What can hang from each mark
k_871: k_194 k_707
k_766: k_515
k_859: k_194
k_707: k_871
k_515: k_711 k_757 k_766
k_194: k_711 k_859 k_871
k_711: k_515
k_757: k_27 k_515

Each row was made from one small tree. The marks that hang from a mark follow it in brackets, in the order of their numbers. Every link used is in the known rows. Write each row's tree.
In the rows, 128 means zero.
Known rows
k_871[k_194[k_711[k_515] k_859] k_707]: [ 89  52 159 146  64 129 123 104 139 162 175 111 100 104  97 129 109 100
 145]
k_194[k_859 k_871]: [113 165 165 136 120 136 124 140 107 111 187 133 130 153 125 160 162 105
 143]
k_871[k_194 k_707]: [116  84 139 141 124  90 136  87 127 125 132 111 109 102 109 108  73 106
 144]
k_859[k_194[k_711[k_515[k_757 k_766]] k_871]]: [ 90 117 195 115  12  96 168 148 145 165 206 126 111 144  47  82 162 146
 114]
k_766[k_515[k_711 k_757[k_27]]]: [ 68  99 146 102 141 138 129 119 142 147 132 106 137 103  97  60 173 126
  99]
k_766[k_515[k_711]]: [ 95  90 119 105 125 120 120 132 135 136 132 120 124 115 101  94 170 119
 148]
k_515[k_711 k_766]: [107 114 135 109 108  95 132 137 144 158 144 149 120 133  95  87 156 135
 157]
k_766[k_515[k_711 k_757]]: [ 74  96 132  89 111 107 121 127 149 150 143 122 137 109  85  62 162 136
 129]
k_194[k_711 k_871]: [111 136 134 138  90 133 122 142 112 126 170 138 109 138  96 139 182 135
 116]
k_871[k_707]: [114  97 131 121 117 104 125 109 125 120 130 140 114 111 129 145  99 124
 140]
k_711[k_515]: [127 109 140 112  93 149 122 132 145 149 138 118 120 123 119 133 139 108
 126]
k_859[k_194[k_711[k_515[k_766]]]]: [111  82 168 131  36 115 166 144 150 171 163 124 106 138  76 100 142 145
 136]
k_859[k_194[k_711 k_871]]: [115 124 153 163  84 123 157 131 112 112 184 118 107 138  89 135 158 149
 118]
k_757[k_515]: [131 130 136 118 118 142 136 147 126 152 141 119 117 119 119 116 140  97
 130]
k_871[k_194[k_711 k_859] k_707]: [ 89  68 147 159  99 110 129 101 123 140 163 121 108 111 103 127  99 120
 146]
k_859[k_194[k_711[k_515[k_757[k_27] k_766]]]]: [ 86  90 195 125  52 134 177 130 156 179 161 109 120 123  73  69 143 154
  88]
k_859[k_194[k_711[k_515[k_757]] k_871[k_707]]]: [ 80  79 179 122  27 104 152 114 136 136 205 116 100 107  66 123 129 144
 110]
k_871[k_194[k_859] k_707]: [106  90 159 152 126 101 130  94 123 125 154 114 117 113 122 129  73  98
 157]
k_515[k_757 k_766]: [101 141 159  95  90  83 146 138 148 159 142 149 136 142  93  73 121 147
 126]
k_757[k_27 k_515[k_711 k_766]]: [104 121 160 111 131 141 148 146 134 177 143 126 113 117  96  76 182  93
 132]
k_859[k_194[k_711[k_515] k_871[k_707]]]: [100  73 165 139  40 117 148 117 123 126 194 117  89 114  83 152 139 126
 127]
k_871[k_194[k_711[k_515[k_757]]] k_707]: [ 81  49 151 121  45 104 130  96 157 173 162 109 103  88  66  81  98 126
 109]
k_707[k_871[k_194[k_711[k_515[k_757]] k_859]]]: [ 90 109 167 135  51 154 130 117 156 199 216 102 119 128  83 107 139 111
 111]

Write each row's tree
[ 86 120 148  90  97  80 137 134 156 168 154 150 133 126  79  57 147 153
 136] -> k_515[k_711 k_757 k_766]
[117 114 166 146 102  90 157 103 105  88 177 120 105 122 111 151 105 123
 142] -> k_859[k_194[k_871[k_707]]]
[ 86  90 171 133  59 139 129 121 158 181 182 102 124 117  76  82 129 123
 110] -> k_871[k_194[k_711[k_515[k_757]] k_859]]
[ 99 125 163 131  56 166 114 152 123 145 206 128 113 145  99 164 193 108
 130] -> k_194[k_711[k_515] k_859 k_871]
[ 93 127 186  95  83 136 150 133 154 176 139 124 132 131  99  75 144 118
  98] -> k_711[k_515[k_757[k_27] k_766]]
[120  76 147 145  59 142 151 128 144 151 159 103 108 118  94 126 139 145
 118] -> k_859[k_194[k_711[k_515]]]
[100  59 128 151  95  99 131  96 127 141 140 120  97  99  91 107  95 128
 132] -> k_871[k_194[k_711] k_707]
[ 77  98 184 111  23 109 125 148 123 158 209 159  97 147  83 154 166 105
 159] -> k_194[k_711[k_515[k_766]] k_859 k_871[k_707]]
[ 70  57 173 126  49 116 127 102 153 173 185 112 112  99  79 100  97 117
 125] -> k_871[k_194[k_711[k_515[k_757]] k_859] k_707]
[111 116 144  99 100 107 140 155 140 182 155 140 114 126  84  77 170 103
 160] -> k_757[k_515[k_711 k_766]]
[ 93  52 157 123  36  88 141 114 146 183 153 127  86 112  67  87 111 108
 151] -> k_871[k_194[k_711[k_515[k_766]]] k_707]
[109 114 141 126 154 173 136 132 129 158 139 107 116  96 112 100 180  94
 113] -> k_757[k_27 k_515[k_711]]
[112 103 153 154  64 169 127 120 141 190 206 103 109 135  99 142 149  92
 130] -> k_707[k_871[k_194[k_711[k_515] k_859]]]
[102 121 166 107 108 166 135 120 149 157 136 104 135 109 116 100 142 117
  78] -> k_711[k_515[k_757[k_27]]]
[106 109 174 139  41 137 141 135 147 207 206 122 104 156  84 115 151  90
 151] -> k_707[k_871[k_194[k_711[k_515[k_766]] k_859]]]
[ 79 121 165 101 124 114 145 125 150 164 145 139 134 119  90  54 158 144
 108] -> k_515[k_711 k_757[k_27] k_766]
[119 140 170 119 125 144 157 150 122 170 132 124 120 133 113  91 154  87
 123] -> k_757[k_27 k_515[k_766]]
[ 98 132 166 131 111 112 122 121 102 100 187 143 118 135 127 175 126 101
 154] -> k_194[k_859 k_871[k_707]]
[ 83  92 163 127  45 141 113 133 118 137 207 140 101 126 102 178 161 104
 140] -> k_194[k_711[k_515] k_859 k_871[k_707]]
[ 99  91 154 154  74  99 152 113 108 105 185 128  97 119  89 150 127 145
 131] -> k_859[k_194[k_711 k_871[k_707]]]
[ 98 143 154 146  94 144 119 150 107 125 195 141 119 150 108 158 180 126
 132] -> k_194[k_711 k_859 k_871]
[105  99 146 166 107 133 131 121 130 149 163 113 120 128 101 111 128 124
 133] -> k_871[k_194[k_711 k_859]]
[112 119 143 169 100 148 130 116 125 166 194 113 115 139 107 135 137 110
 132] -> k_707[k_871[k_194[k_711 k_859]]]
[ 83 110 155 140  82 121 116 129 105 117 198 151 109 133 109 174 151 124
 141] -> k_194[k_711 k_859 k_871[k_707]]
[ 94 143 175 108 120 115 151 129 138 156 129 135 141 134 106  70 130 136
  97] -> k_515[k_757[k_27] k_766]
